Every row comes from one small tree of marks. The marks that hang from a mark follow it in brackets, in alphabetical order. Every link used is in the known rows. Which tree was each row made from?
Known rows
pasamin[babip[mivag[teres]] vusok[revov]]: [ 3.34  0.58 -1.17  1.48  1.40  0.54 -0.21 -1.80 -0.26  3.38  0.51 -2.44
 -0.97  0.20  0.77 -2.39 -0.03]
babip[mivag pasamin[fiti vusok[revov]]]: [ 2.99 -0.48 -2.25  1.38 -0.61  0.70 -2.03 -1.71  1.13 -0.47  1.59 -1.00
 -0.29  1.77 -0.78 -1.48  0.78]
babip[mivag[teres] pasamin[fiti vusok[revov]]]: [ 3.15 -0.24 -2.72  1.61 -0.84 -0.38 -1.93 -2.13  1.29  0.15  1.34  0.41
 -0.60  1.44 -0.76 -2.30 -0.17]
babip[mivag[teres] pasamin[vusok[revov[fiti]]]]: [ 2.87 -0.64 -2.41  2.79  0.23 -0.53 -2.37 -2.02  0.70  0.80  0.69  0.87
  0.74  1.21 -0.91 -2.25  0.05]
revov[fiti vusok[pasamin]]: [ 5.47  0.55  0.44  1.07  1.59  0.11 -0.88 -2.29  0.97  1.32 -1.61  0.36
  2.51 -0.58  0.16 -2.03  0.00]
teres[mivag]: [-1.26 -0.17  0.80 -1.12 -0.41  0.07 -0.29  0.33  0.95 -0.17 -0.23  0.35
  0.55  0.42 -0.61 -0.43 -0.79]
pasamin[babip vusok]: [ 3.18  0.38  0.04  0.78  1.46  1.35 -0.03 -1.27  0.56  1.86  0.12 -1.92
 -1.17 -0.61  0.97 -1.91 -0.35]
babip[pasamin]: [-0.28 -0.67 -0.90  0.63 -0.28 -0.02 -2.12 -0.59  0.55 -2.03  0.72  1.72
 -0.09  0.46 -0.53 -0.61  0.30]
revov[vusok]: [ 2.73  0.63  0.36 -0.49  0.46 -0.06 -0.02 -0.80 -0.01  1.14 -0.99 -0.42
  0.39 -0.53 -0.53 -0.84 -0.11]
pasamin[babip[mivag[teres]] fiti[revov] vusok]: [ 4.68  0.30 -0.84  1.42  0.46  0.62  0.21 -2.30  1.35  3.06  1.46 -3.06
 -1.64  1.37  1.26 -3.89 -0.47]
babip[mivag[teres] pasamin[fiti]]: [ 1.60 -0.59 -2.11  1.36 -2.21 -0.90 -1.53 -1.44  1.70 -0.52  1.35  2.15
 -0.72  0.71 -1.12 -2.31 -0.39]
pasamin[babip[mivag]]: [ 1.30  0.02  0.00  0.90 -0.19  0.74  0.13 -0.61  0.14  2.20  0.69 -1.30
 -0.84 -0.44  0.27 -1.85  0.35]
fiti[revov]: [-0.73 -0.19  0.17  0.20  1.07 -0.18 -0.41 -0.15 -0.50  0.21  0.84 -1.49
  0.16  2.24  0.86 -0.53  0.80]
revov[fiti vusok[pasamin[babip[mivag[teres]]]]]: [ 6.35  0.67  0.11  1.83  1.43 -0.09 -0.69 -2.96  1.11  3.06 -1.28  0.42
  1.78 -1.10  0.34 -3.65 -0.36]
pasamin[babip fiti vusok]: [ 4.74  0.50 -0.12  0.46  0.47  1.48  0.11 -1.86  1.42  1.36  0.49 -2.79
 -1.47 -0.54  1.22 -2.21 -0.62]
fiti[revov[vusok[pasamin[babip[mivag[teres]]]]]]: [ 2.80  0.74 -0.29  0.37  1.89 -0.21 -0.38 -1.90  0.22  2.46  0.36 -0.70
 -0.09  1.77  0.92 -3.29  0.27]
revov[fiti vusok[pasamin[babip[mivag]]]]: [ 6.36  0.57  0.36  1.64  1.46  0.56 -0.78 -2.63  1.04  2.70 -1.14 -0.50
  1.99 -0.86  0.33 -3.22  0.28]

Write each row's tree
[ 2.80  0.68 -0.17 -0.25  0.56  1.11 -0.26 -1.80  1.49  0.10  0.81 -0.10
 -0.82 -0.28  1.68 -2.23 -0.12]  vusok[pasamin[babip fiti]]
[ 4.30  1.13 -0.31  0.08  1.13  0.12 -0.03 -2.12  0.86  2.61 -0.56  0.69
 -0.26 -0.71  0.22 -3.23 -0.50]  revov[vusok[pasamin[babip[mivag[teres]]]]]
[ 4.44  1.16 -0.10 -0.89  0.61  0.37 -0.13 -1.83  1.27  0.55 -0.61  0.19
  0.21 -0.15  0.20 -1.68 -0.26]  revov[vusok[pasamin[fiti]]]
[ 2.40  0.75  0.41 -0.14  2.37  0.42 -0.61 -1.71 -0.03  1.44  0.29 -1.47
  0.13  1.64  1.39 -2.50  0.65]  fiti[revov[vusok[pasamin[babip]]]]
[ 4.67  0.27 -0.89  2.58  1.59  0.45 -0.63 -2.33 -0.10  3.70  0.10 -2.74
  0.29 -0.07  0.85 -2.67  0.02]  pasamin[babip[mivag[teres]] vusok[revov[fiti]]]
[ 2.23 -0.56 -1.32  1.85  1.19  0.43 -2.72 -1.70  0.32 -1.17  0.37 -0.18
  1.08  1.01 -0.01 -0.76  0.62]  babip[pasamin[vusok[revov[fiti]]]]
[ 3.25  0.52 -0.94  1.95  2.02  0.24 -1.33 -2.60 -0.12  2.13  0.29 -0.94
  1.45  0.30  1.64 -2.34  0.85]  vusok[pasamin[babip[mivag[teres]]] revov[fiti]]
[ 1.90  0.46 -0.50  0.55  0.92  1.09 -0.25 -1.34  0.97  1.35  0.75  0.47
 -0.55  0.07  0.90 -2.38  0.22]  vusok[pasamin[babip[mivag]]]
[ 2.89 -0.51 -2.31  1.84 -0.71 -0.39 -1.68 -1.96  1.83  0.23  1.78  0.68
 -0.85  2.37 -0.58 -3.18 -0.40]  babip[mivag[teres] pasamin[fiti[revov] vusok]]
[ 5.27  1.19 -0.09 -0.32  0.57  0.88 -0.09 -2.30  1.31  1.95 -0.09 -0.70
 -0.29 -0.48  0.37 -2.88 -0.03]  revov[vusok[pasamin[babip[mivag] fiti]]]
[ 2.38  0.00  0.01  0.74 -0.32  0.75  0.01 -1.47  0.63  1.88  1.83 -3.45
 -1.15  1.36  1.19 -2.62  0.78]  pasamin[babip[mivag] fiti[revov]]
[ 2.43 -0.57 -1.32  0.96 -1.05  0.05 -1.92 -1.58  1.15 -0.40  1.57 -0.37
 -0.10  2.21 -0.86 -2.31  0.95]  babip[mivag pasamin[fiti[revov[vusok]]]]
[ 3.28  0.11 -0.51  1.53  1.96  0.54 -0.87 -1.37 -0.32  1.08 -0.52 -2.45
  1.45  0.62  0.57 -0.27  0.48]  pasamin[vusok[revov[fiti]]]
[ 0.21 -0.72 -1.97  1.62 -1.35 -0.96 -1.66 -0.98  0.97 -0.09  1.02  2.91
 -0.45  0.68 -1.38 -2.12 -0.31]  babip[mivag[teres] pasamin]
[ 2.72  0.68  0.00  0.18  2.00  0.41 -0.48 -1.67  0.11  2.10  0.50 -1.58
  0.11  1.94  0.96 -2.82  0.82]  fiti[revov[vusok[pasamin[babip[mivag]]]]]
[ 1.95 -0.33 -0.71  0.21 -0.24 -0.05 -2.17 -1.59  0.96 -1.72  1.02 -0.12
 -0.12  1.65  0.07 -1.57  0.63]  babip[pasamin[fiti[revov[vusok]]]]
[ 3.02  0.22 -0.48  0.80 -1.32  0.04  0.46 -1.56  1.14  2.12  0.96 -1.16
 -1.52 -0.68  0.58 -2.69 -0.48]  pasamin[babip[mivag[teres]] fiti]
[ 3.56  0.64 -0.90  0.02  0.70  0.75 -0.29 -1.46  0.32  0.29  0.45 -3.06
 -0.24  0.91  0.77 -0.25  0.24]  pasamin[fiti vusok[revov]]
[ 4.21  0.59 -0.16  0.57 -0.14 -0.10  0.13 -2.24  0.71  3.01  0.96 -2.66
 -1.14  0.79  0.96 -3.76  0.01]  pasamin[babip[mivag[teres]] fiti[revov[vusok]]]
